Every row comes from one small tree of marks. The marks that hang from a mark follow it in brackets, in alphabetical order. Every link used is in the known rows. Which tree was each row made from?
In the rows, zero is written as 128.
Known rows
H{W{E{L{K}} R Z}}: [ 98 100 163 122 113 116 195  91 152 106 130  92 139 144 126 160 166 116
 167 237 129 169 153  71 195 141 156]
H{W{E{L}}}: [126 128 137 125 119 133 189 103 128 127 140 108 147 127 120 136 169 103
 162 215 115 163 131  67 165 156 141]
A{W{C}}: [115 122 118 123 108 137 171 117 112 129 120 113 150 126 119 118 134 112
 164 191 103 145 120  58 157 145 148]
P{C{W{Y}} M}: [133 105 114 108 141 133 161 142  89 130 113  81 132 150 138 112 168 124
 152 185 105 152 111  71 151 153 170]
P{C{W{E{L} Y}} M}: [132 109 105 117 143 138 186 136  97 117 127  84 135 145 142 122 173 106
 150 213 115 168 113  62 157 152 167]
A{W{E}}: [113 112 140 133 112 140 167 114 134 143 129 120 135 127 106 123 160 121
 161 197 110 148 132  68 157 142 150]
W{C E Z}: [105 112 146 129 115 129 181 105 120  97 131 113 146 145 137 140 152 115
 154 196 121 154 136  64 171 119 151]
F{P{C M}}: [128 137 117  90 153 131 161 140 104 122 127  70 154 164 135 123 152 126
 154 188 109 158 112  90 180 146 155]
F{P{C{W{H Z}} M}}: [116 105 124 123 162 131 149 111 112 107  95  64 150 166 143 132 150 132
 144 213 122 165 120  88 179 152 180]
H{W{E}}: [120 116 154 129 113 131 173 104 129 136 137 112 143 133 116 127 177 120
 157 197 113 150 138  76 165 144 147]
H{W{C{P} Y Z}}: [ 94 115 145 108 106 131 167  81 133 101  99  75 145 166 125 128 169 112
 144 186 110 138 130  49 171 133 168]
P{C}: [122 142 126  95 135 129 154 136  99 138 138  94 145 132 140 115 148 119
 160 183 112 152 117  79 158 146 152]
F{P{C{W{H Y}} M}}: [117 105 103 122 162 132 156 123  98 110  91  61 145 163 149 113 153 136
 138 200 115 151 108  77 151 152 177]
E{T}: [123 123 116 109 116 119 166 132 111 127 110 111 136 134 143 133 153 115
 159 183 109 162 138  67 159 155 140]
E{L}: [134 141 116 104 130 129 171 125 116 127 133 107 141 123 136 132 144 106
 169 194 117 167 113  68 153 157 132]
A{L W{C R Y}}: [ 84 108 117 121  96 143 185 109 120 126  94  88 161 133 126 124 130 124
 181 204 117 141 113  38 149 122 147]
C{W{E{T{K}} R}}: [127 101 141 124 111 114 183 106 130 109 108 120 127 145 151 134 172 122
 154 215 127 164 163  73 179 149 170]
C{P W{Y}}: [119 114 120 112 119 126 146 104 136 135 111  90 124 154 130 111 166 125
 147 182 115 144 125  63 149 154 158]
A{W{E H Y Z}}: [ 85  81 150 148 125 141 163  93 133 109  83 101 127 132 121 135 164 132
 148 194 121 145 129  49 139 129 174]
P{C{W{R Z}}}: [115 114 154 111 120 124 159 113 122 120 119  86 143 148 140 135 147 129
 169 218 124 164 130  78 177 143 173]
C{W}: [132 115 130 127 121 124 151 117 121 141 128 114 132 129 127 118 147 124
 163 194 113 155 125  80 151 157 146]
A{L}: [110 131 120 109 124 135 154 121 120 151 129 101 149 122 127 124 146 120
 178 188 117 154 119  71 149 143 128]
P{C M}: [140 126 118  93 144 134 161 155  87 135 128  88 146 143 134 121 165 116
 159 178 111 161 113  81 169 153 154]
L{K}: [114 116 124 108 131 112 152 129 124 136 139 107 127 133 130 122 150 127
 160 179 114 149 135  84 163 148 140]
A{W{E R Z}}: [101  92 170 129 103 135 176 100 151 120 110 110 139 141 110 152 159 132
 172 216 122 159 142  63 178 127 162]
L{E{T} K}: [113 103 117 132 117  92 151 130 114 133 130  95 129 137 133 137 150 117
 151 190  93 165 169  82 176 156 148]
E{L T}: [130 135 100 103 123 122 178 129 111 119 117 106 143 129 148 141 147  99
 163 202 112 176 129  60 161 165 136]
E{L{K} T}: [117 125  93 102 128 109 174 132 119 120 125 102 133 132 150 137 146 101
 160 204 110 172 142  65 170 166 139]
H{W{C E R Y}}: [101 101 153 133  93 129 206 100 118  98 114 100 151 149 136 133 163 126
 153 206 123 141 133  52 162 118 156]
H{W{E{T} R Y Z}}: [ 92  83 171 128  92 120 194  93 137  94  82  91 138 158 137 159 184 129
 158 215 119 157 159  49 174 125 172]
W{Y}: [115 118 133 108 124 125 161 125 112 125 112 103 130 135 133 122 157 128
 159 167 111 140 118  63 136 139 145]

Which tree is each row?
[134 140 109  88 132 116 177 121 112 108 114 110 133 129 153 134 157  93
 159 193 113 168 136  65 167 167 156] => E{L T{K}}
[ 88  99 104 139 106 110 145 115 130 162 122  85 141 123 110 134 144 112
 170 210  86 162 167  67 174 154 149] => A{L{E{T} K} W}
[ 89 118 115 124  92 152 184  93 147 136 120  92 166 149 120 126 147 113
 168 221 131 156 130  47 184 124 145] => A{L W{C{P} E R}}
[126 108 136 109 115 137 170 102 125 110 106  79 154 170 116 138 176 107
 148 189 115 158 131  64 199 146 161] => H{W{C{P{M}} Z}}
[103  89 127 139 114 124 190 119 111  95  76 103 139 145 166 142 161 135
 145 199 136 160 139  49 146 130 156] => W{E{T} H R Y}
[ 90 106 129 132 109 139 196  95 128  91 109  99 142 136 126 139 149 101
 160 217 111 155 121  34 156 125 165] => A{W{C E{L} Y Z}}
[ 90 105 153 124 103 134 179  77 140  96 110  82 143 169 126 132 180 113
 137 196 116 138 140  47 176 120 169] => H{W{C{P} E Y Z}}
[129 116 103 124 162 134 152 126 101 119 106  72 150 159 143 116 145 131
 142 209 119 161 114  91 168 161 169] => F{P{C{W{H}} M}}
[114  98 155 140 118 126 161  98 140 123 128 115 127 141 123 135 164 126
 158 209 119 160 143  76 165 140 161] => C{W{E Z}}
[144  92 113 129 133 140 158 120 123 126  86  90 140 160 137 131 160 133
 146 198 145 172 122  76 177 167 155] => C{P{M} W{H R}}
[114 117 110 131 106 124 191 124 104 103 125 119 150 142 154 132 151 105
 148 198 115 161 145  55 168 132 142] => W{C E{T}}
[108 111 108 132 129 130 173 118  89  97  95 100 144 135 156 118 135 123
 143 171 123 141 110  51 129 133 151] => W{C H Y}
[132 119 134 118 122  98 156 117 108 122 120 102 131 134 134 136 164 108
 151 179  97 159 163  84 172 156 162] => L{E{T{K}}}
[111  88 127 156 131 130 165 103 116 118 103 110 125 133 142 117 160 134
 141 195 127 146 126  62 128 143 162] => C{W{E H Y}}
[105  86 140 142 133 125 148  98 121 108  83  96 123 139 140 130 153 135
 149 191 124 149 123  61 132 147 171] => C{W{H Y Z}}
[116  95 139 143 134 127 144  99 123 118  98 106 133 132 137 134 147 130
 153 201 126 161 128  77 149 155 162] => C{W{H Z}}
[104 107 126 123 115 126 192 114 147 127 133 108 133 130 120 140 147 117
 169 231 123 166 141  64 179 146 148] => A{W{E{L{K}} R}}
[100 100 139 116 107 122 207 109 133  80  91  94 138 151 157 166 164 115
 163 221 129 177 143  43 168 129 158] => W{E{L T} R Y Z}
[117  85 125 126 153 134 152 123  92 109  82  72 132 151 146 126 166 130
 144 192 121 158 113  66 150 149 187] => P{C{W{H Y Z}} M}
[ 90  78 147 139 114 122 187 104 122  80  65  96 137 153 164 159 164 137
 147 205 139 165 147  46 155 122 167] => W{E{T} H R Y Z}
[136  91 142 110 120 131 160 112 143 121  96  83 136 173 123 147 171 131
 160 203 134 175 133  76 199 153 162] => C{P{M} W{R Z}}
[132  98 125 106 129 131 175 141  96 121 102  78 139 156 142 124 163 133
 161 198 119 158 114  69 162 147 171] => P{C{W{R Y}} M}
[118 114 133 106 149 128 153 116 123 115 116  67 146 172 130 132 155 129
 155 211 107 164 124  91 190 148 177] => F{P{C{W{Z}} M}}
[121  96 140 116 112 139 193 112 132  90 110  88 153 180 135 151 170 119
 151 200 141 172 135  62 207 120 156] => W{C{P{M}} E R Z}
[112 124 109 124 119 131 203 116 106  93 130 105 145 137 150 129 146 100
 152 199 117 154 116  45 145 127 142] => W{C E{L} Y}
[105 100 141 144 143 133 154 101 114 117 118  96 138 139 147 126 158 123
 144 217 128 162 134  76 159 143 179] => P{C{W{E H Z}}}
[ 77 104  97 137  95 141 190 108 116 122  97  99 153 135 134 124 152 106
 161 209 100 147 137  26 148 123 152] => A{L W{C E{T} Y}}
[120 135 124 110 107 132 165  97 124 127 126  92 156 152 124 118 159 104
 148 188 113 144 128  64 178 150 149] => H{W{C{P}}}
[116  97 126 141 115 125 185 121 113 104  94 114 146 139 162 148 154 129
 149 208 140 173 145  62 163 140 149] => W{E{T} H R}
[ 92  88 128 155 106 142 196 104 113  95  86 106 149 137 140 128 141 131
 149 205 132 143 120  41 143 120 165] => A{W{C E H R Y}}
[132 106 135 109 142 131 152 131 105 127 118  86 138 151 129 130 166 119
 160 200 110 167 123  82 178 154 173] => P{C{W{Z}} M}
[ 83  98 139 130 101 145 182 104 142 139 103  95 145 132 114 132 157 132
 179 210 121 147 128  46 148 121 148] => A{L W{E R Y}}
